Each row was made from one small tree. Brackets hold a mark, then the marks that hang from it, in alphabetical order. Every link used is in the known rows. Write each row's tree.
Known rows:
{zizu {banud pefi {tepu movu} vosal} {nebal selo}}: [-0.004  0.620  0.424  2.705  0.641  0.299  0.393 -2.695 -1.447  1.094
 -0.422  1.021 -1.844  0.233  0.422  2.324 -0.515 -5.015 -2.481  0.995
  0.391  1.237]
{tepu {banud vosal} movu}: [ 0.615  0.230  0.611 -2.886  0.776  0.100  0.771  1.022 -0.450 -0.145
 -0.986  0.886  0.569  2.605 -0.654 -0.190  0.469  1.166 -0.346  0.627
 -0.528 -1.214]
{lelesa movu}: [-0.200  0.332  0.043 -1.504  0.254 -0.644  0.116  1.763  1.864 -2.985
  0.887 -0.868  1.022 -1.412 -0.211 -3.936  2.272  1.251  0.639  2.086
  0.060 -3.491]
{zizu {banud pefi {tepu movu} vosal} nebal}: [ 0.806  0.206  0.665  2.024  1.461  0.601  1.202 -2.017  0.233  1.767
 -0.825  0.426 -1.649  0.843  0.318  1.598  0.721 -3.201 -1.276  2.153
 -0.340  0.595]
{nebal pefi selo {zizu {banud {tepu {movu lelesa}}}}}: [ 0.229  2.358 -0.619  4.911  0.506 -2.234 -1.158 -0.023 -0.990 -4.435
 -0.086 -1.643 -1.095 -2.351 -0.144  2.825 -2.287 -0.865 -0.432 -3.603
 -1.375  2.842]
{tepu {banud zizu} movu}: [ 0.527 -0.681  1.089 -5.193  0.514 -0.301  1.801  0.751 -0.264 -1.440
 -1.234  1.878 -0.297  2.048 -0.259 -1.420  0.894  2.988 -2.178  0.915
 -0.863 -0.090]
{tepu {banud pefi}}: [-0.403 -0.935 -0.213 -5.165  0.918  0.811  0.907  0.161  1.660 -0.502
 -0.550  2.027 -0.148  1.324 -0.445  0.236 -0.609  1.326  0.507  2.552
 -0.477 -3.679]
{tepu {banud pefi vosal {zizu nebal}} {movu lelesa}}: [ 0.952 -1.816  2.059 -2.837 -3.345  0.770  1.651 -0.731  0.105  2.777
 -1.440  0.230 -2.230  0.827 -0.471  1.678 -0.959  2.774 -2.173 -0.164
  0.189  1.543]
{nebal pefi zizu}: [-0.204  1.843 -0.884  0.982  1.348  0.014 -1.338  1.510  0.812 -6.458
  1.311 -0.555  0.711 -1.388  1.413 -3.103 -2.905  1.601  2.709  0.795
 -0.739 -2.234]
{tepu {banud pefi vosal zizu} {movu lelesa}}: [-0.361 -1.970  0.924 -3.083 -0.532  0.291  0.645 -0.310 -0.118  2.792
 -1.089  0.327 -1.199  1.179 -1.596  2.124 -0.985  3.621 -0.520 -2.494
 -0.561  0.877]
{tepu {banud pefi} {movu lelesa}}: [-0.053 -1.139  0.826 -3.688 -1.338 -0.474  0.973  0.166  1.013  0.842
 -1.848  0.574 -1.123  0.805 -2.325  2.796 -0.605  2.748 -0.464 -0.891
 -1.176 -1.450]
{zizu {banud tepu vosal} {nebal pefi selo}}: [ 1.333  2.109 -1.509  3.519  0.466  0.140 -0.602 -0.432 -0.725 -1.990
  1.214 -0.787 -0.084 -0.821  2.564  2.720  0.206 -3.736 -1.065  2.603
  0.998  1.571]
{nebal pefi selo}: [-0.605  1.635 -1.872  0.105  0.513 -0.198 -1.818  1.003 -0.535 -5.071
  1.534  0.272  1.095 -1.133  1.148 -0.087 -1.253 -0.431  0.736  1.284
  0.695 -2.098]
{zizu banud nebal}: [ 2.298  0.978  0.325 -0.364 -1.135  0.208  1.808  0.740  1.709 -4.037
  1.314 -1.170  0.345 -1.322  1.235  0.542  3.112 -1.524 -1.525  6.600
 -0.292 -2.112]
{lelesa {banud tepu} movu}: [-0.553  0.182 -0.401  0.268  0.195 -1.486 -0.039  1.228  1.236  1.341
 -0.647 -0.184  1.974 -0.557 -0.862 -3.702  2.869 -0.922  1.232 -1.068
 -0.099 -0.938]
{lelesa {banud pefi tepu vosal} movu}: [-1.607 -0.621 -0.823  1.788  1.306 -0.408 -1.001 -0.353  0.920  4.653
 -0.515  0.007  1.314  0.068 -0.887 -2.584  0.465 -2.198  2.561 -3.269
  0.394 -0.732]
{movu {lelesa banud}}: [ 0.084 -0.159 -0.388  0.173 -2.744 -0.949 -0.474  2.020  0.974 -0.271
  0.748 -1.911  2.453 -1.813 -1.992  0.842  2.517  1.043  2.251 -0.176
 -0.509 -1.871]
{tepu {movu {lelesa {banud vosal {zizu nebal}}}}}: [ 1.238 -0.476  1.690  1.920 -5.010 -0.445  0.562  0.580 -1.004  2.001
 -0.187 -1.910  0.668 -0.762 -0.881 -0.059  1.587  0.546 -0.842 -1.546
  0.306  2.609]
{lelesa {banud vosal} movu}: [ 0.013  0.547 -0.480  1.883 -0.777 -0.969 -0.752  1.750  0.654  0.726
  0.813 -1.700  2.993 -0.641 -0.419 -2.977  1.782 -1.445  1.765 -1.772
  0.360 -1.645]

Write each row's tree:
[ 0.732  0.262  0.182  0.842  0.893 -1.480  0.884  0.541  0.841 -0.413
 -0.605 -1.581 -0.342 -0.893 -2.086  3.078  3.754  0.833 -0.524  0.660
 -1.592  0.597] -> {zizu {banud {tepu {movu lelesa}}}}
[-2.143 -1.550  0.289 -1.016  3.739  0.993 -0.319 -1.700 -0.849  2.924
 -0.627  1.977 -1.255  1.542 -0.781 -1.974 -0.380  0.918  0.810 -1.227
 -0.110  0.687] -> {banud pefi {tepu movu} vosal zizu}
[ 0.247 -0.947  0.726  1.195 -2.824  0.220  0.405 -0.427  0.775  2.643
  0.332 -0.495  0.586 -0.834  0.998 -3.408 -0.212 -1.755 -0.456 -1.330
  1.208  0.268] -> {lelesa {banud pefi vosal {zizu nebal}} movu}
[ 2.000  2.454 -1.399  3.632 -1.087  0.131 -0.625  0.226 -0.565 -4.228
  2.120 -1.584  0.659 -1.400  2.843  3.017 -0.588 -3.768 -1.467  2.894
  1.023  0.221] -> {zizu {banud vosal} {nebal pefi selo}}
[-1.748 -1.476 -0.516  0.979  1.550 -0.213 -0.605 -0.696  0.523  5.056
 -0.264  0.360  0.939 -0.042 -0.401 -3.408  0.512 -0.786  1.584 -3.863
  0.563  0.921] -> {lelesa {banud pefi tepu vosal zizu} movu}
[ 1.291  0.711 -0.287 -1.837 -2.188  0.840  0.052  0.347 -1.263 -2.017
  0.572  0.906 -0.343  0.719  3.033  0.616 -2.164  0.444 -2.386  1.604
  1.685  1.646] -> {tepu {banud vosal {zizu {nebal pefi selo}}}}
[-1.599 -0.495 -0.278  1.722  1.958 -0.014 -0.832 -1.258 -0.916  4.685
 -1.479  1.462  0.800  1.927 -1.752 -0.508 -0.402 -2.574  2.222 -3.342
 -0.409  0.230] -> {lelesa {banud pefi {tepu movu} vosal}}
[-0.116 -1.070  0.614 -2.235 -0.844  0.068  0.273  0.024  0.315  2.467
 -1.353 -0.078 -0.692  1.233 -2.123  2.905 -1.044  2.300  0.417 -1.809
 -0.687 -0.811] -> {tepu {banud pefi vosal} {movu lelesa}}
[-2.157 -1.899 -0.276 -3.351  3.266  1.131  0.092 -1.108  0.916  0.955
  0.209  2.153 -0.977  0.107 -0.292 -2.456  0.611  1.861  1.096  1.848
  0.009 -1.272] -> {banud pefi tepu zizu}
[-1.634 -2.174 -0.401 -0.959 -0.465 -0.232 -0.373 -0.422  0.778  3.932
 -0.342  0.242  0.321 -1.145 -1.991  0.450  1.094  1.554  2.000 -2.308
 -0.348  0.754] -> {movu {lelesa {banud pefi tepu zizu}}}
[ 0.732  2.417 -0.846  4.962  4.044 -0.837 -0.856  0.027 -0.360 -2.827
 -0.019 -1.062 -0.152  0.222  1.118  0.306 -2.005 -1.263  1.271 -2.215
 -1.500  2.155] -> {nebal pefi {zizu {banud {tepu movu} vosal}}}
[-0.894  2.357 -1.031  1.820  0.476 -0.319 -2.114  0.788 -0.791 -7.238
  1.781  0.032  0.427 -1.924  1.590 -2.504 -4.035 -0.220  1.490 -0.134
  0.084 -1.720] -> {nebal pefi selo zizu}
[-1.714 -1.505 -0.430 -1.841  2.277  1.712 -0.630 -0.556  0.274  0.297
  1.678  0.668  0.154  0.032  0.171 -1.887 -0.419  1.377  1.774  1.230
  0.467 -2.028] -> {banud pefi vosal zizu}
[-0.068 -0.068 -0.549  1.743 -2.280 -0.378 -1.115  1.882  0.233  1.357
  1.250 -2.585  2.806 -1.372 -1.818  0.977  2.057  0.565  3.056 -1.039
  0.025 -1.235] -> {movu {lelesa {banud vosal}}}
[-0.008 -0.732  1.615 -2.731 -1.971  0.974  1.088 -1.995 -2.040  1.036
 -1.057  2.688 -2.145  1.806  0.974 -0.021 -2.686 -0.979 -3.963  0.212
  1.051  1.292] -> {tepu {banud pefi vosal {zizu {nebal selo}}} movu}
[ 2.400 -0.039  0.987 -1.017 -3.609 -0.107  0.936  1.075 -0.247 -0.048
 -1.161 -1.111 -1.075  0.688  1.096  2.400 -0.958  3.573 -2.237 -0.847
  0.315  3.393] -> {tepu {banud vosal {zizu {nebal pefi}}} {movu lelesa}}
[-0.091  0.966  0.212  1.801 -0.213  0.290 -0.779 -1.063 -2.687 -0.619
 -0.257  1.142 -1.356  0.572  1.966 -1.001 -1.489 -0.818 -2.048 -0.455
  1.421  3.682] -> {banud {tepu movu} vosal {zizu {nebal pefi selo}}}
[ 0.442  0.702 -0.347  1.957 -0.728  1.006  0.073 -1.581 -0.244 -1.490
  1.888 -0.271 -0.526 -1.223  1.333  2.384 -0.556 -4.487 -1.491  3.489
  0.996 -1.536] -> {zizu {banud pefi vosal} {nebal selo}}
[ 0.166 -0.961  0.086 -4.498  1.052  0.971  0.836  1.143  0.199 -0.119
  0.633  0.784  0.767  1.560  0.497 -1.220  1.005  3.003  0.006  2.264
  0.145 -0.886] -> {tepu {banud vosal zizu}}
[-0.517 -0.066 -0.562  1.684  4.302  0.102  0.190 -1.566  0.084  1.945
 -0.490  0.519 -0.572  1.236 -0.777  2.035  0.836 -2.411  0.381 -0.339
 -1.006 -0.033] -> {zizu {banud pefi {tepu movu} vosal}}
[ 0.834 -0.085  0.694  1.750 -1.530  0.113 -0.209  0.149 -0.566  1.099
 -0.671 -1.304 -1.460 -0.454  0.577  0.498  0.316  2.834 -0.466 -0.856
  0.527  4.007] -> {banud {tepu {movu lelesa}} vosal {zizu {nebal pefi}}}
